Known rows, with every step that occurs:
A, B, Y, E, T: [-2.21  0.67  2.96 -0.75  0.70 -2.68  1.90  0.56  2.53  1.62  4.62 -2.66
 -3.80  0.27 -2.50  3.44 -1.01  1.74  3.05  0.14]
Y, Z, S: [ 2.45  1.32  0.98  4.76 -2.44 -3.41 -0.95 -1.06 -0.03 -0.22  5.55 -2.34
  3.40 -2.55  2.59 -0.98  3.93  1.13 -3.48 -0.30]
Z, Y, E, A, B: [-1.55 -1.76  1.67 -1.75  3.11 -1.91  2.68  0.82 -0.91  3.08  1.23 -4.04
 -1.47  0.80  1.42  4.14 -1.68 -0.81  4.51  1.14]
S, Z, Y: [ 1.30 -1.09  2.17 -1.38  0.65  1.88  4.00 -0.68 -1.86  2.02  1.13  2.34
  3.23 -1.48  3.00  0.27  0.23  3.11  1.28 -0.78]
T, E, A, B, Y: [-1.84  0.33  2.64  1.31  1.90 -5.70  3.67  1.68  0.00  2.18  0.52 -3.37
 -1.43 -2.19  0.28  4.41 -1.60  0.01  1.26  0.39]
T, E, A, B, Y, Z: [-0.79  1.55 -0.19  2.89  1.46 -3.96  0.24  1.50 -0.54  1.71  0.88 -2.85
  0.00  0.99 -0.26  4.05  1.02 -0.13 -0.61 -0.33]
E, Y, Z, A, B, T: [-1.58 -0.10 -0.29  2.76  1.69  1.39 -0.50 -1.62 -2.28  0.74  2.15  1.78
  1.36 -0.41  0.36  0.96  0.82 -2.24 -2.09  0.42]
A, B, Y, Z: [-1.27  4.28  0.43  4.67  0.96 -2.36 -0.78  0.54 -0.78  0.84  5.99 -1.69
  3.04 -1.71 -1.81  0.31  4.76  1.94 -4.40 -0.79]
S, Z, A: [-1.00 -1.22  3.13 -1.30 -0.53  0.78  5.13 -1.48 -1.95 -0.20  2.09  3.14
  1.87 -1.22  2.53 -1.68 -0.67  2.10 -2.54 -1.45]
B, T, E: [ 0.70 -0.34  3.71  1.19  1.46 -2.02  5.84  0.59 -0.43  1.24  3.49  0.62
 -0.78 -1.76  0.32  3.27  0.24  1.79  2.08 -1.28]
A, E: [ 3.40 -0.33  1.31  0.90  2.72 -1.42  3.30  0.52  1.84  1.21  4.63 -0.33
  3.53  2.35  0.08  0.93  1.50  0.85 -1.92 -0.13]
S, Z, A, B, Y, E, T: [-3.64 -1.61  3.03 -3.41  1.41  0.64  4.23 -0.80 -0.64  0.18 -0.01  1.10
 -3.25  1.36 -0.77  0.65 -3.52  1.63  2.64 -0.73]
S, Z, Y, E, A, B: [-0.89 -1.46  2.25 -3.23  3.69  1.10  3.76  1.10 -1.85  3.17 -1.59 -2.40
 -1.02  2.44  2.95  2.75 -3.51 -0.43  4.78  0.22]
T, E: [ 0.10 -0.49  2.66  0.04 -0.46 -2.70  4.95 -0.78  1.91  1.20  3.97 -1.14
 -1.68 -1.41  0.60  2.63  1.06  1.67  1.43 -0.50]
Z, A, E, Y: [ 2.10 -4.05 -0.82 -1.59  2.33 -0.60  3.24 -2.27  1.56  0.75  0.02  2.82
  2.24  2.57  1.33  2.03 -2.05 -1.68 -0.69  1.75]
T, E, A, B: [-1.43 -0.28  2.84  0.41  1.23 -3.11  3.20  0.65  1.07  2.32  2.04 -4.58
 -2.97 -0.29  1.36  3.58 -0.62 -1.37  1.64  0.22]
A, E, T: [ 4.03 -1.96  0.72 -0.21  0.80  0.17  0.91  0.13  3.59  1.90  4.53  0.75
  1.62  4.23  0.05  2.10 -0.02  0.39  0.20  0.25]
A, B, Y: [-1.72  3.08  3.13  2.82  1.52 -3.99  2.64  0.68  0.02  1.34  5.76 -2.22
  1.50 -4.60 -1.46  0.37  2.38  2.35 -2.62 -0.13]
B, A: [-0.73  2.74  2.88  2.38 -1.04 -4.48  5.01  0.98 -0.38  1.37  3.22 -0.01
  2.70 -3.75 -0.32  1.90  0.70  2.84 -2.87 -0.12]
S, Z, Y, E, A: [ 1.28 -2.72  1.93 -3.65  1.59 -0.10  4.60  1.12 -1.76  3.23 -2.07  0.46
  0.43  2.92  3.73  4.53 -4.96  0.84  5.33 -0.09]

Rows:
[-0.09  3.10  1.11  6.12  0.24 -4.95 -1.16 -0.02 -1.39 -0.55  4.36 -3.84
  3.32 -4.66  0.44 -1.81  4.60  1.40 -4.24  0.06]
A, B, Y, Z, S
[ 2.82 -0.44 -0.13  0.68  2.59 -2.68  3.88  0.52  2.89  2.34 -1.74  0.96
  3.47  1.47  0.07  3.87 -2.24 -0.49 -0.59  2.17]
B, A, E, Y
[-0.78 -0.47  2.90  0.56  2.94 -0.40  3.49 -0.40  1.91  2.18  0.96 -1.76
 -3.63 -1.73  0.55  3.92 -1.28 -1.76  4.00  0.88]
A, B, T, E, Y
[ 0.17 -1.20 -1.72  0.85 -2.11 -0.19 -0.57 -2.99  0.46  1.00  2.38  2.94
  1.83  0.82  1.41  1.78  0.19 -0.85 -2.45  0.68]
E, Y, Z, A
[-3.69  0.52  3.32  0.15  2.04 -0.75  4.81 -0.59 -3.53 -0.62  0.75  1.51
  1.99 -3.65  0.41 -2.06 -0.05  2.39 -2.97 -1.07]
S, Z, A, B, Y
[-0.06 -1.93  1.50 -2.14  1.32 -1.56  4.56 -0.66 -0.41  2.02  3.41 -0.29
 -0.18 -0.27  0.39  3.15  0.04  2.21  4.53  0.28]
Z, Y, E
[ 0.69 -1.76  2.40 -3.80  1.98  1.49  5.42 -0.29 -0.99  1.86  0.50  0.86
 -0.06  1.17  2.03  1.76 -1.59  2.87  4.86 -0.78]
S, Z, Y, E
[-0.42 -3.05 -1.95 -0.71 -1.34 -0.25  1.43 -3.45  1.09  0.51 -0.45  2.26
 -1.31  1.74  1.09  3.14 -0.29 -1.32  1.02  0.81]
T, E, Y, Z, A
[ 0.20  0.82  0.12  2.10  2.55  1.30  0.14 -0.36  1.16  2.07  1.20 -1.31
 -1.88  1.09  0.04  3.83  1.39 -2.10  2.14  0.44]
A, B, T, E, Y, Z
[ 1.94  2.01  0.56  5.66 -1.82 -5.75 -0.15 -0.06 -1.34 -0.19  4.11 -1.02
  4.71 -4.10  1.26 -0.28  2.94  2.55 -4.04 -0.34]
B, Y, Z, S
[ 0.61 -3.67  1.26 -3.29 -0.70  0.10  2.48 -1.01  1.27  2.88  2.88  0.77
 -2.33  2.04  0.19  4.44 -1.63  1.86  6.59  0.54]
Z, Y, E, T
[ 3.80  1.01 -2.88  2.35  2.15 -1.06  0.41  0.43  2.00  1.91 -1.48  1.41
  4.94  4.30 -0.59  3.65  0.21 -0.72 -2.32  1.64]
B, A, E, Y, Z
[-0.53  0.13 -0.37  2.01 -1.70 -0.87  0.87 -2.00 -1.92 -0.44  5.17  2.01
  3.16  0.18  0.43 -0.36  3.03  1.23 -4.58 -1.16]
Y, Z, A
[ 1.14 -1.52  2.24  0.16 -0.63 -4.25  3.92  0.64  1.30  2.56  1.65 -1.69
 -1.52  0.35  2.29  5.05 -2.13 -0.22  1.93 -0.04]
T, E, A
[-0.21  3.44 -0.20  4.66  0.96 -4.11 -1.82  1.91 -1.24  2.27  3.49 -2.37
  3.13 -0.25 -0.09  2.84  1.48  0.23 -3.89 -0.27]
E, A, B, Y, Z
[ 1.03 -0.45  0.71  3.61  1.63 -0.99 -0.46 -1.17  0.73  0.50 -0.12 -3.34
 -1.55 -2.01  2.21  1.68  1.09 -2.72  2.23  1.24]
A, B, T, E, Y, Z, S
[ 2.68 -1.84 -0.67  1.82 -1.76 -2.82 -0.34 -2.41  3.04  0.67 -0.10 -2.25
 -1.10 -0.87  3.13  2.58  0.39 -1.54  1.94  1.53]
T, E, Y, Z, S
[ 1.90 -0.41 -1.30  0.48 -1.20 -0.71  0.15 -1.70  3.82  2.00  1.29 -0.09
 -1.25  2.13  0.75  4.32  0.74 -0.86  1.66  0.73]
T, E, Y, Z
[ 4.64 -0.20 -2.12  3.83  1.40 -3.24  0.07 -0.24  1.35  0.37 -2.75 -0.62
  5.35  1.38  1.67  1.43 -0.04 -1.69 -2.27  2.49]
B, A, E, Y, Z, S
[ 2.21 -1.39 -2.21  1.38  2.24  0.69  1.05 -1.13 -1.17 -0.97  3.39  2.57
  5.05  4.49 -0.16 -0.62  2.97  0.09 -4.54 -0.71]
Y, Z, A, E
[ 0.81 -1.90  1.35 -1.25 -0.85 -2.41  3.46 -1.64  4.58  2.42  1.00 -0.59
 -2.77 -0.64  1.42  4.66 -1.65 -0.55  3.53  1.06]
T, E, Y
